What can hang from each mark:
N: B
B: N R
L: C
R: B C L
C: J L R
T: J N
J: B T

Every row comes from one small tree of marks. Brackets hold a mark, then the marks that hang from it, in alphabetical order. Every link used is in the known rows. Which tree was each row made from?
Known rows:
[T N]: -1.37 1.83 1.18 -0.70 8.44 4.07 2.20 -1.53 0.13 -1.36 -0.54 0.52 -3.38
 -2.56 0.40 0.77 -1.73 -0.24 -2.61
[R L]: -1.53 -0.48 1.18 0.66 8.07 0.86 3.33 -3.84 -1.33 1.40 -2.23 1.31 -3.30
 -3.93 1.01 -1.33 -2.68 0.69 -2.51
[J [B N [R C]] T]: -0.50 0.50 2.72 1.07 -0.34 0.41 -4.64 -0.78 0.62 -0.49 0.76 -0.88 -0.45
 -4.70 -0.49 -1.98 -1.70 0.19 -0.06
[R [C [J [B N] T]] L]: -1.02 -0.20 1.83 -3.48 -0.36 1.38 0.55 0.47 2.14 0.77 -3.68 -1.13 1.44
 -4.51 -0.36 -1.91 -0.39 0.19 1.35
[L [C R]]: -4.28 -1.88 0.82 -0.84 7.27 0.07 -1.24 -1.73 -2.67 -1.05 2.81 2.08 -3.10
 -0.70 2.62 -1.49 -2.42 1.29 -0.72
[T [J [B [R C L]]]]: -2.09 0.58 1.96 1.17 2.53 -3.64 0.51 -5.21 -0.87 1.43 -1.18 1.45 -0.67
 -3.11 0.46 -4.27 -2.34 0.20 -0.54
[C [J B]]: -2.99 -0.78 0.86 2.06 5.60 3.76 4.24 -1.47 0.02 -1.44 -0.19 -0.18 2.78
 -0.11 -0.87 0.96 -1.57 -0.35 -0.26
[B N [R C]]: 0.88 2.68 2.11 2.66 5.84 -1.97 -2.81 -2.63 -0.37 0.88 0.31 1.40 -5.06
 -3.73 -0.48 -3.66 -1.77 -0.61 -2.20
[N [B [R [L [C J]]]]]: -1.42 -3.21 -0.73 -2.37 3.28 -2.83 -0.40 -1.23 -3.14 1.69 1.27 3.97
 -1.44 -1.08 0.08 -0.44 0.35 0.49 -2.84
[J [B [R L]] [T N]]: -1.75 -1.65 2.72 -2.92 -0.64 1.26 0.46 -1.34 0.23 0.89 -0.33 1.55 0.74
 -5.34 -0.17 0.72 -0.83 0.84 -1.30
[N [B [R C L]]]: -0.48 -0.07 0.66 1.28 4.41 -4.32 -1.23 -3.54 -2.86 1.82 -0.80 1.65 -7.19
 -5.37 0.75 -2.55 -1.00 0.25 -3.07
[R [C [J B T]] L]: -2.57 -2.08 1.06 -2.16 1.97 0.90 0.74 -1.58 0.41 0.06 -3.26 -1.05 1.84
 -4.00 0.38 -1.50 -1.82 -0.38 1.30
[R B]: -0.28 -0.69 1.20 2.12 5.50 1.70 2.75 -3.92 -1.00 -1.58 -3.43 -0.72 -2.98
 -1.80 -0.07 -0.96 -0.88 0.32 -2.39
[B N [R [C [J T]] L]]: 1.33 -0.36 1.64 -2.67 2.10 -2.93 -1.32 -1.81 0.52 3.09 -1.35 2.55 -0.63
 -4.81 -0.91 -3.60 -0.92 -1.09 -0.32
[L [C [J [B N] T] R]]: -4.01 -2.65 1.43 -4.81 -1.21 2.76 -1.20 2.64 0.59 -1.30 2.53 0.58 4.09
 -0.50 0.72 0.05 0.24 1.47 2.15
[C J L [R [B N]]]: -0.10 0.02 2.15 -5.25 -0.43 0.58 6.75 -0.99 0.78 -0.27 -2.47 2.09 -0.34
 -1.64 -0.36 -1.70 2.34 -0.15 0.19
[L [C [J [B N]] R]]: -4.12 -1.03 1.26 -2.81 1.04 1.22 0.88 1.96 0.11 -1.00 2.16 1.51 1.85
 0.80 0.29 -0.58 0.49 1.64 1.20
[B R]: -0.84 -0.34 1.45 3.98 8.01 -0.28 0.38 -4.29 -2.34 0.62 2.02 2.50 -2.20
 -2.23 -0.19 -0.97 -2.86 -0.53 -3.02
[R B [C J] L]: 0.47 -0.87 0.82 -1.06 4.28 -2.63 3.30 -3.94 0.04 0.77 -6.94 0.48 -3.17
 -2.59 -0.21 -3.60 -0.20 -0.75 -0.67

Write each row's tree:
-0.70 2.89 0.24 -0.96 4.52 -1.36 -0.87 -2.65 -0.63 -1.00 1.34 1.32 -4.78
 -2.63 0.09 -1.88 -0.04 -0.62 -2.57 -> [T J [N [B [R C]]]]
-3.05 -0.33 2.37 -2.46 0.42 -0.26 6.42 0.08 0.97 2.04 -0.87 2.40 0.88
 -2.53 -0.57 -1.21 0.80 1.65 0.72 -> [C [J [B N]] [R L]]
1.59 1.61 2.18 -1.23 1.86 -1.94 0.98 -2.60 0.95 0.95 -7.32 -0.64 -6.61
 -5.12 0.18 -4.40 0.40 1.04 -1.71 -> [R [B N] C L]
-1.22 -0.99 0.24 -0.57 7.52 1.89 -1.02 -2.31 -0.21 -1.06 -0.90 -0.62
 0.15 -2.39 0.27 -1.51 -2.80 -1.90 0.52 -> [R [C [J T]]]
-0.62 0.45 2.40 -0.14 1.98 -0.08 3.38 -1.90 -0.02 -0.36 -1.93 1.01 -4.23
 -2.53 -0.09 -2.19 1.09 1.49 -1.22 -> [C [R [B N]]]
-1.58 -1.24 2.46 -1.76 -0.30 0.79 -3.00 -2.56 -1.01 -1.33 0.54 -0.73
 0.74 -4.99 1.12 -1.16 -2.70 -1.05 0.42 -> [J [B [R [C L]]] T]
0.24 -0.30 1.38 0.11 4.27 -2.41 1.32 -4.63 -0.67 0.34 -6.98 -0.57 -6.33
 -4.45 1.00 -4.04 -0.98 0.34 -1.74 -> [R B C L]
1.39 2.29 1.85 0.97 3.28 0.08 -0.40 -2.14 0.97 -1.33 -5.12 -1.67 -5.84
 -3.29 -0.16 -3.62 0.07 0.19 -1.59 -> [R [B N] C]
-1.91 -0.94 2.39 -1.02 0.90 3.18 -1.16 -0.83 0.23 -1.36 1.88 0.47 1.55
 -3.62 -0.64 1.70 -1.12 0.03 -1.09 -> [J [B R] [T N]]
-3.95 -2.14 0.19 -0.57 4.64 3.17 0.11 -0.09 -0.68 -2.24 0.65 0.00 3.04
 1.55 0.28 0.62 -1.56 0.39 -0.03 -> [L [C [J B]]]
1.39 0.56 2.23 -1.10 1.68 0.18 3.94 -2.40 0.66 1.28 -6.03 0.37 -4.06
 -4.19 -0.50 -2.27 0.76 1.62 -2.63 -> [R [B N] L]
-2.82 -1.12 2.57 -6.33 -2.55 4.21 4.21 1.42 1.35 -0.73 1.18 0.56 4.73
 -2.97 0.18 0.61 0.61 0.21 2.33 -> [C [J [B N] T] L R]
0.04 0.54 1.05 -5.95 0.20 1.24 -3.20 -0.42 -0.86 -1.54 0.69 0.22 -4.00
 -6.31 1.08 0.35 0.13 -1.24 -1.88 -> [J [T [N [B [R [C L]]]]]]
-3.89 -3.89 0.30 -2.50 2.30 4.55 -1.97 0.54 -0.47 -2.69 1.20 -0.92 5.29
 0.36 0.63 1.28 -1.76 0.25 0.95 -> [L [C [J B T]]]
-0.22 0.67 2.50 -2.02 -0.52 1.82 3.66 -0.40 0.79 0.28 0.98 2.04 3.71
 -1.63 -1.79 0.14 0.35 -0.66 -0.62 -> [C [J [B N R]] L]
-0.62 0.55 1.98 2.00 1.79 0.83 2.41 -0.62 0.78 0.53 1.48 1.96 2.72 -0.76
 -2.63 -0.10 -0.02 -0.22 -0.89 -> [C [J [B N R]]]
-2.14 -1.32 1.33 3.31 4.08 0.47 2.72 -2.65 -0.95 -0.13 1.68 2.08 3.08
 -0.18 -1.72 0.36 -1.43 -0.80 -0.89 -> [C [J [B R]]]
-1.51 0.47 2.46 0.47 1.71 -0.57 -1.07 -3.23 -1.22 -1.09 0.03 0.20 -1.33
 -3.79 0.84 -2.00 -2.40 -0.83 -0.76 -> [J [B [R [C L]]]]
-0.65 2.38 2.64 -0.08 -0.02 -3.25 0.40 -3.18 0.80 1.96 -1.44 1.34 -1.03
 -3.65 -0.45 -4.85 -1.17 0.81 -0.49 -> [T [J [B N [R C L]]]]
-1.36 -2.98 1.60 -7.37 -0.32 -0.23 5.54 -1.44 0.81 0.87 -3.86 2.68 -0.18
 -3.45 0.10 -0.89 2.14 0.31 0.39 -> [C [J [T N]] [R B L]]
-1.52 -0.88 1.37 -0.51 0.64 0.33 -1.71 0.89 0.02 -0.22 2.39 2.14 2.93
 0.91 -1.39 -0.39 -0.25 0.56 -0.78 -> [L [C [J [B N R]]]]
